Each row was made from one small tree. The marks that hang from a mark follow it in brackets, in the order of their numbers. Every link used is in the known rows. Write each row's tree.
Known rows
K93[K2]: [  6.9  18.5 -12.2  -9.1  -3.6  12.9   5.6   6.2 -11.6  -5.3  -3.4  -2.5
   7.1   0.7 -16.1  29.9   6.4  -1.2   5.9]
K93[K2[K775 K838]]: [ 27.0  16.8  10.7 -22.2  22.3 -22.0 -13.0  -1.1 -15.4  -7.2  -3.9  16.0
  -3.6  12.0  28.6  25.9 -18.8   6.7  -2.2]
K267[K2[K838] K576]: [ -0.9   3.0   9.6 -16.7  21.3 -25.3  -4.4 -14.2 -11.5  -5.2  -7.1 -14.9
  23.6 -19.8   0.5   2.0 -15.5   6.0   9.6]
K93[K2[K775 K791[K576] K838]]: [ -1.1  31.1  10.9 -20.7  43.9 -17.9  -7.8 -20.7 -21.7  -7.6 -24.6  42.1
   5.2  36.8  35.3  -5.7  -5.1  16.0   8.9]
K267[K2[K93 K775 K838] K576]: [ 15.0  -6.1  40.3 -13.1  14.1 -33.7 -28.8   0.6 -24.2  -0.2  -1.4   5.0
 -10.6  -0.3  11.9  -5.6  -9.1  31.0  10.8]
K267[K576]: [ -2.0 -20.3  13.1   8.7 -11.7  -2.8   9.2 -11.9  -8.7  -0.7   1.7 -16.2
   8.1  -6.6  -5.2  -8.3  -1.5  13.1  -6.2]
K791[K2]: [  4.1  12.5 -21.0  -0.5  16.2  -3.4 -11.3 -17.8   8.4  -0.9 -15.7  16.5
  -5.7   3.3  -2.5   8.1   3.4  -7.5 -11.0]
K191[K791[K2[K838] K576]]: [ -8.5  30.3  -0.1  -8.2  48.5 -17.7   3.7 -14.1   2.3  -2.6 -22.7  34.2
   7.8  10.8  28.2  -1.7  12.2   2.4 -18.9]
K2[K775 K791]: [ 15.5  11.0   4.1 -10.6  14.8 -13.1 -14.4 -17.2   3.6  -2.3  -9.9  22.7
  -1.6  20.2  28.1 -20.5  -5.1  14.1  -2.6]
K775[K2[K93 K791 K838]]: [  2.0  14.5 -22.0  -5.4  23.6 -29.2 -14.5  -8.7 -28.9 -14.1 -35.8  34.7
  -4.3  20.3  26.0  -7.8 -22.8  16.7  47.8]
K576[K267[K2[K791 K838]]]: [  3.3  39.5 -32.8 -13.8  27.7 -24.4 -33.1 -13.6   3.1 -12.3 -30.0  -3.9
  31.3   0.6  19.6  -8.7  -7.8 -11.6  40.9]
K191[K791[K2]]: [ 13.6  29.2 -17.6 -12.1  14.4   1.8   1.8  -4.0  15.6   0.2 -11.6  15.6
   5.1  -1.9   3.9  12.7  17.9   0.3 -24.3]
K93[K2[K791[K576]]]: [-20.2  31.9 -13.4  -8.1  17.9  15.0   9.3 -14.7 -18.4  -3.7 -23.9  22.0
  16.2  25.7  -6.2  -2.6  18.5   9.8  16.5]
K267[K576[K791]]: [ -9.9 -15.3  -3.9 -10.7  -6.6  -2.2   1.6   4.7  -4.2 -16.0   1.4 -12.6
  12.7 -11.1  -2.9  -3.1  -8.2  21.0   0.9]
K775[K2[K93 K791[K576] K838]]: [-25.4  17.0  -4.8   2.3  35.1 -30.5  -8.2 -16.6 -35.0  -8.8 -37.8  46.9
  -6.3  32.8  21.1 -22.9 -11.9  26.2  43.9]
K267[K2[K775] K576[K791]]: [  4.5   9.2  10.0 -36.8   9.0 -16.0 -15.5  -3.2   8.6 -11.0   6.1  -8.2
   9.4 -14.7  -7.3   6.9 -12.3  37.1  -7.9]
K191[K791[K2 K576[K267]]]: [-11.2  34.2 -11.7   9.7  13.5   2.1 -10.7 -10.8  19.6  -1.4 -17.3   8.7
   4.5  13.4   7.9   0.3  31.2   7.7 -18.7]
K93[K2[K838]]: [ 10.0  17.5 -10.5 -15.1  20.1  -9.3   0.2   4.6 -19.8 -11.3 -11.8   4.8
   9.8   3.3  10.1  28.9 -10.7  -9.2  14.9]
K191[K791[K2[K93 K775] K576]]: [  2.7  23.6  31.8  -1.7  20.4  -4.5 -18.2   1.6  -1.1   9.6  -9.0  45.6
 -33.1  27.9  13.4  -6.9  36.5  34.8 -25.6]
K191[K791[K576]]: [-16.1  17.8  19.7  -3.5   8.8   6.9  20.4   5.0   2.7   5.6   0.7  11.5
   8.0   9.0   3.9  -9.9  26.0  18.7 -16.2]
K267[K2[K93 K775 K791] K576]: [ 11.8   6.2  21.5 -12.4   4.0 -13.3 -26.5  -9.6 -18.8   3.8 -12.0   7.8
  -1.9   9.1  -4.6 -24.9  11.9  34.8  15.4]

Which tree is each row?
[-21.2   8.7   2.0  20.3  21.3 -15.2 -36.7   0.0 -25.9  -6.9 -33.2  22.1
  -5.2  33.6  32.4 -34.9  14.1   7.0  47.6] -> K2[K93 K791[K576[K267]] K838]
[  3.3  28.5  18.4 -12.3  30.0 -10.3  -3.9 -18.1  17.2   6.1  -7.0  38.4
 -12.5  20.4  19.0  -2.8  21.0  26.2 -43.8] -> K191[K791[K2[K775] K576]]
[-25.8  37.3  -6.1 -22.1  54.2 -23.0  -7.2 -20.9  -9.7  -4.0 -31.3  24.9
  25.8  11.0  13.5 -22.7  -0.6   0.2  26.5] -> K267[K2[K791[K576] K838]]
[ 27.2  28.4  -7.1 -26.0  34.0 -20.7 -15.4 -13.3 -16.5 -12.0 -21.4  28.2
   8.3  24.0  39.3   6.9 -15.8   5.9  12.5] -> K93[K2[K775 K791 K838]]
[ 19.4   3.4  16.8  -6.3  25.1 -26.6 -34.1   1.6 -23.8  -4.9 -19.2  37.8
 -18.6  28.5  45.6 -25.3  -7.7  13.7  23.7] -> K2[K93 K775 K791 K838]
[-21.5  27.5 -28.5   7.2  31.6 -36.1 -14.3 -36.0  -8.3 -19.0 -40.4  23.2
  16.2  26.2  32.7 -17.0 -24.2  16.9  33.4] -> K775[K2[K791[K576[K267]] K838]]
[ 10.9   1.7  25.5 -18.0   3.9 -19.2 -10.4 -17.4   1.9   2.0   9.5 -11.4
   6.0  -8.6  -9.4  -1.1  -6.2  28.8 -15.8] -> K267[K2[K775] K576]
[  1.6  31.9 -21.3  -4.3  16.9 -19.8 -47.6   7.0 -14.4  -7.5 -32.0   2.5
  11.5   8.6  14.4 -12.0   6.2  -3.7  59.5] -> K576[K267[K2[K93 K791 K838]]]
[ -5.6 -10.6 -12.7  -5.6  -0.7   1.0 -24.6   6.1 -14.0 -14.1 -14.3   9.1
 -14.4  -1.7 -12.5   2.6   8.6  22.0   8.1] -> K267[K576[K791[K2[K93]]]]
[  6.7   7.9  13.0 -42.4  31.8 -35.9 -21.0  -4.2  -0.8 -18.7  -0.3  -3.2
  11.9 -12.0  18.1   8.2 -28.3  28.7   2.3] -> K267[K2[K775 K838] K576[K791]]
[ 21.2  -9.7  35.9  -1.9  15.5 -26.2 -32.2  11.8 -21.8  -1.8  -2.4  25.4
 -33.4  16.6  36.3  -5.9  -9.8  15.0  10.7] -> K2[K93 K775 K838]
[ -4.4  15.0 -12.8 -16.7   8.2  -5.1   0.1 -24.5  -6.0  -2.2 -17.9  -7.2
  33.7  -6.2 -15.5 -18.3   2.8  11.7  14.0] -> K267[K2[K791] K576]
[-24.9  28.3 -30.5  11.4   9.8 -15.4  -7.7 -34.2   1.4 -11.7 -31.9  17.0
  14.3  28.9   6.6 -16.9  -8.3  25.8  23.4] -> K775[K2[K791[K576[K267]]]]
[ 16.5   9.0  -0.2 -24.1  38.1 -27.9 -49.5   9.5  -6.9 -17.6 -16.4  42.1
 -34.2  13.9  37.3  11.0 -12.1  17.0   4.7] -> K576[K791[K2[K93 K775 K838]]]
[ -4.2   4.3  31.6   1.1  43.9 -29.1 -37.0 -12.6 -15.8   0.0 -19.0  52.7
 -40.3  29.2  32.7 -10.5   3.9  19.9  -2.8] -> K791[K2[K93 K775 K838] K576]
[-12.7  20.9  31.8   2.0   4.6 -10.2 -44.6   7.3  -2.8   6.8  -1.0   5.3
 -25.0  17.4  -9.3  -8.6  24.8  34.4  14.6] -> K791[K576[K267[K2[K93 K775]]]]
[-28.9  18.7  -8.3   7.7  13.5  -7.0  -1.6 -15.2 -25.9  -4.5 -30.5  39.8
  -9.4  31.3  -4.6 -21.8   4.5  36.6  33.1] -> K775[K2[K93 K791[K576]]]
[ -5.7  -4.2 -23.7 -14.1   8.8  -5.9 -10.7 -14.6   5.5 -17.9 -13.0   2.4
   5.9  -8.5  -4.7   8.6  -5.7  14.4 -11.1] -> K267[K576[K791[K2]]]
[-13.3  27.7  25.3 -15.5  26.3  -9.5 -28.2  -6.2 -13.9   7.2 -17.3  35.7
 -13.4  26.1  -2.9 -28.5  26.1  33.1  19.0] -> K267[K2[K93 K775 K791[K576]]]
[  3.0   2.7  -5.4  -0.1  12.5 -28.3 -11.8   3.3 -28.2 -10.4 -16.8  23.1
 -17.3   8.3  12.9   9.8 -25.0  18.9  33.1] -> K775[K2[K93 K838]]
[-24.8   9.6   0.5  24.7  -2.1   5.5 -29.5   0.9 -15.2   0.8 -25.6  15.5
  -9.2  34.1   6.5 -34.3  30.0  15.4  36.5] -> K2[K93 K791[K576[K267]]]
[ 20.1  10.4   6.3 -15.8  35.0 -32.2 -18.7 -20.5  -4.9  -7.6 -18.6  29.7
   1.7  22.0  54.6 -19.6 -23.1   3.5   5.8] -> K2[K775 K791 K838]
[-13.1  21.8   7.8   9.0  -2.5   1.7   1.2   7.2  12.2   1.3  -4.9  -4.8
   8.6  11.5   8.5  -8.2  27.3  16.3  -6.9] -> K191[K791[K576[K267]]]
[ -4.6  10.8  19.4  -6.4  53.3 -33.6 -22.5 -35.5   2.3  -4.9 -17.2  47.1
 -21.7  23.0  38.8  -7.0  -8.2  10.9 -22.7] -> K791[K2[K775 K838] K576]
[ -1.8  15.6   7.6   8.2  41.5 -36.8 -42.6 -32.9  10.9  -8.0 -18.9  29.6
 -18.3  27.6  43.2  -7.0  -7.3   9.4 -14.3] -> K791[K2[K775 K838] K576[K267]]
[  2.3  21.2 -45.3 -12.1  31.0 -24.5 -44.0  -3.8  14.2 -26.5 -27.2   6.4
   4.5  -1.6  30.8  18.5 -15.8  -9.8  14.6] -> K576[K267 K791[K2[K838]]]
